Each row was made from one path, in order. Every step used is in the known rows, and no mark comes twice. Write each row's path.
Known rows
V, K: [-10  -5  19   2  -5  -5   6  -8   9   0   7 -19  -1  16  -1 -13   6  -2
  21 -14  -1   3  -3 -10  -2  -2  -2  -9 -12]
X, H, C: [-17  -1   9  -2  15   4  38 -14 -15  -5  18  11 -34  -7  -9 -14 -13  -1
  14 -17  19   9  -7   1   5   3  -7   1  -9]
Q, V, K, C, B: [-26   6  -7   9 -10   9   5 -20  15  18  59 -13 -21  18 -35   0 -16   5
   6  -9   3   2  11  -8  19 -41   1 -12  -9]
B, P: [ 21  -2 -15 -22  10   7  -4 -22   4  10   5   0  -2  18  -3   1 -12 -15
  -7  -6   7   0   6 -23   6  13  -3 -31   7]
Q, V: [ -7   7 -21   3  14  11  12  -1   9  17  28  -6 -11   0 -23   3 -13  -8
   8   3  13  -3  -6  -7  15  -3 -10  -6  -5]
K, V: [ -5   9   0 -25  10   0   3  -5  12  13  22 -27  -5  -3 -17  -6   7   4
   8  -9   9  -8   8   9  12   4 -16  -7 -18]
F, C, B: [ 11  20  -5 -12  -6  17  16 -21  -7  17  17  -8 -17  11 -21   7  -2   7
 -20 -14   0   0  31 -21  26 -23 -10 -15  -8]
P, F, C: [ 13  17  -5  13 -16  -9  15 -19   5  10   9 -14   5   7  -1  -7  11   3
 -29 -14   3   5  28 -20  24 -11  -2  -3  -8]
C, F: [ 10   7   2  -4   2   4  11  -8 -13  26   3 -16  -6  -6 -13  -4   1   3
  -1 -13  17 -16   0  -1  16   9   1 -21   1]
B, P, F, C, K, V, M: [ 16  13 -20 -18  -6  -5   1 -33  44  25  19 -30   1   2  17   0 -15  42
 -47  -7   2 -21  31  -8   6  14  26  -9 -11]
C, F, P, B: [ 17  19 -10   7  13  20  12 -18 -24  11  -5  10   0 -14  -1 -10  -2   3
  -1 -14  41   4 -11   2  -4  12   6 -31  14]
F, C, K, V, M: [-10  19 -15 -33  -4   6  14 -11  42  15  19 -35 -17 -10  14   4  -6  50
 -20  -3   3 -20  14  11  15   8  15   6 -25]
H, C: [ -8  -2  -4  -3   9   0  29  -3   0   0  16   3 -23  -4  -1  -8 -23  -2
  11 -12   6   3  -2  -6  15  -9  -6 -21   1]
C, F, P: [  9   7   3 -11   8   7   2 -16 -13  13  -6 -11  -9  -2 -11  -7  -6  -9
   2 -12  39  -9  -1   2  11  16  11 -28   2]
V, K, C: [-26   0   5  -5 -20 -11   2 -19  17  -4  25 -20  -5  16   5 -13   6   2
   9 -17   7   6   4  -5  14 -23  10  -9 -11]
M, V: [ -2   6 -26 -18   7   8   1  -3   1  16  24  -8  -7  -1 -18   9  -3 -11
  -4 -25  -4  -7  -4  -9  15   0 -24 -19  -3]
M, V, K, C, F, P, B: [-12  19 -26   3 -14  15   2 -33  -7  12  29 -15  -5  -9  -6 -10  -2  15
  -6 -41  27  10 -14  13   8 -11  13 -34   8]
M, V, K: [-15  -4  -5  -7  -3   3   0  -6  12   9  25 -26  -5  10 -15  -5   1  -2
  10 -29 -12   1 -10  -9   3  -3 -12 -17 -12]
B, P, F, C, K, V: [ 29   7  -4  -2  -1  -2   6 -30  29  29  34 -39  -2   2   5  -8  -3  21
 -37 -14   2 -12  31 -16   6  10  17 -15 -20]
H, C, B, P, F: [ 28  -8  -5  15   8   0  13 -29 -12  18  30  17 -17  16 -19 -10 -37  -5
 -26 -20  -3   3  27 -30   4 -16  -3 -46  16]
H, C, K, V: [-13  -3  11  -5  19   2  30   3  22  12  44 -25 -31 -20   1 -12 -23  24
  15 -13   5 -15  -4  12   0   3   4 -16 -24]
F, C, B, P: [ 30  14 -17 -24  -2  25   5 -40  -3  23  17  -6 -14  24 -18   9 -15   1
 -32 -11   0   3  35 -34  23 -12   0 -34   2]
X, H: [ -8   4   8 -11  12   4  17 -15 -18  -1   7   6 -16   1 -13  -5   9  -9
   9 -12  21   5   0  -5  -3  11 -11   9 -12]
K, C, B, P: [ 16   8 -23 -25  -3  10  -9 -38  -2  18  35   9 -13  24 -16  10 -19  -9
 -24 -13   9   0  30 -23  21 -23   0 -40  11]
B, P, F, C, K, V, Q: [ 17  17  -6  -6  16   2  18 -20  33  44  37 -47   4  -3   3  -2   0  31
 -52 -16  -1 -24  40 -25  -6  13  18 -15 -21]

Which path is each row?
[ 20  19   0  15 -15   2  12 -23 -11  21  22  -3  -5  13 -24  -1   3   6
 -36 -21  -3  -1  43 -27  20 -28  -7 -12  -4]
P, F, C, B
[ 24   5 -18   0 -10  -8 -12 -41  -5  21  38  13  -1  24 -16  -2 -15 -10
 -40 -19   3  -2  41 -29  16 -27   0 -37  15]
K, C, B, P, F
[-10  10   7 -17  32   6  20  14  23  32  38 -36  -8 -18  -3   3   4  24
  -5 -11   2 -33  11  -3 -19  14  -2  -8 -26]
C, K, V, Q
[ 39  -1  -4   6   5   1  -9 -29 -11  24  20  12   3  25 -24  -3 -14 -14
 -30 -16  -2  -3  32 -37  -3  -7  -8 -38  14]
C, B, P, F
[-12  16 -30 -23  26  12  10   8   5  31  30 -17  -2  -5 -20  17   2  -1
 -20 -29  -8 -18   4 -19   3   4 -22 -19  -4]
M, V, Q
[ 10  15 -17   1  14  13  11 -14 -15  -7  -2  23   2  -1   7  -5  -1  -7
   6  -9  32  18  -9 -10 -11   3  -8 -23   9]
F, P, B
[-12   2  14   4  11   9  42 -17 -28  15  13  -4 -33 -17 -17 -16 -17  13
  10 -22  28  -5  -8  12  10   9   6  -7  -5]
X, H, C, F
[ 34   1  -8  14  -6  -3  11 -30  18  23  18 -14  -3  12  13  -4 -10   8
 -40 -12  -1  -6  27 -35   2   8  21 -23  -6]
B, P, F, C, K
[ 10  -5   6  13 -21 -12 -14 -45   4  13  41  -5   0  34 -13 -14 -10  -2
 -24 -24  -4   5  33 -30   5 -32  12 -34   4]
V, K, C, B, P, F
[-21  -4  -1  14   3   7  13  -5  20  11  28 -21 -10  11 -19  -7  -7   0
  23  -1   5   3 -10  -8   5  -6  -2  -2 -14]
Q, V, K
[ 17  -7   8  14  15   6  24 -40 -28  13  32  26 -26  14 -24 -14 -30  -5
 -23 -24   8  10  24 -24  -7  -7  -1 -22   6]
X, H, C, B, P, F
[-32   3   6 -23  23   2  34  -9  19   1  31  -9 -41 -24   6 -11 -26  46
   9 -10  15 -16  -6  27  -9  17  11  12 -24]
X, H, C, K, V, M
[ -6  15 -10 -17  -7   0  -3 -29  -5  10  10 -14 -11  -3  -6  -5  -8  -7
  -8 -17  43  -7   7   8  30  -3  21 -27   4]
K, C, F, P
[ -2  16   1 -18   0   9  20 -10  27  20  32 -44 -16 -12   0  -4   4  27
  -9  -9   4 -14  16   3  13   3   7   1 -34]
F, C, K, V
[ -3  14 -11 -15  -7   3   2 -20  -7  13  36   7 -17   9 -19   5  -5  -3
 -11 -15   7  -3  23 -10  23 -35  -9 -23   1]
K, C, B
[ -9  16  -1  13 -15   7   9 -34  -8   3  11  -9  -4  -2   9 -20   1  17
   5 -23  39  12  -8  10   2 -11  25 -27   8]
V, K, C, F, P, B
[-15  14 -16 -41   6  -4  -2  -6  28   8   6 -18  -2  -4  -3   0  -3  27
   0  -4   9 -17   5  16  13   8  -9  -1 -11]
K, V, M
[ 19  -4 -10 -11  15  17  15 -27  -9  16  27  16 -29  15 -18  -4 -43  -4
  -9 -15  -1   2  16 -24  10 -14  -5 -50  11]
H, C, B, P
[-31   3 -18 -14 -19  -5  -5 -19  20   7  43 -27  -9   9 -10  -2   4   2
   1 -32  -5   3  -2  -1  22 -22  -3 -17  -9]
M, V, K, C
[  7  13 -11  16  14  20  35 -15 -24   6   3  13 -19 -21   2 -15 -26  12
   3 -19  40  10 -15   8   1   2  11 -39  17]
H, C, F, P, B
[-19  19 -20  23  -9  19  14 -32   3  15  33 -11  -9  -6 -10 -16 -14  15
  10 -11  46  10 -16  11   9 -12  26 -20   7]
Q, V, K, C, F, P, B
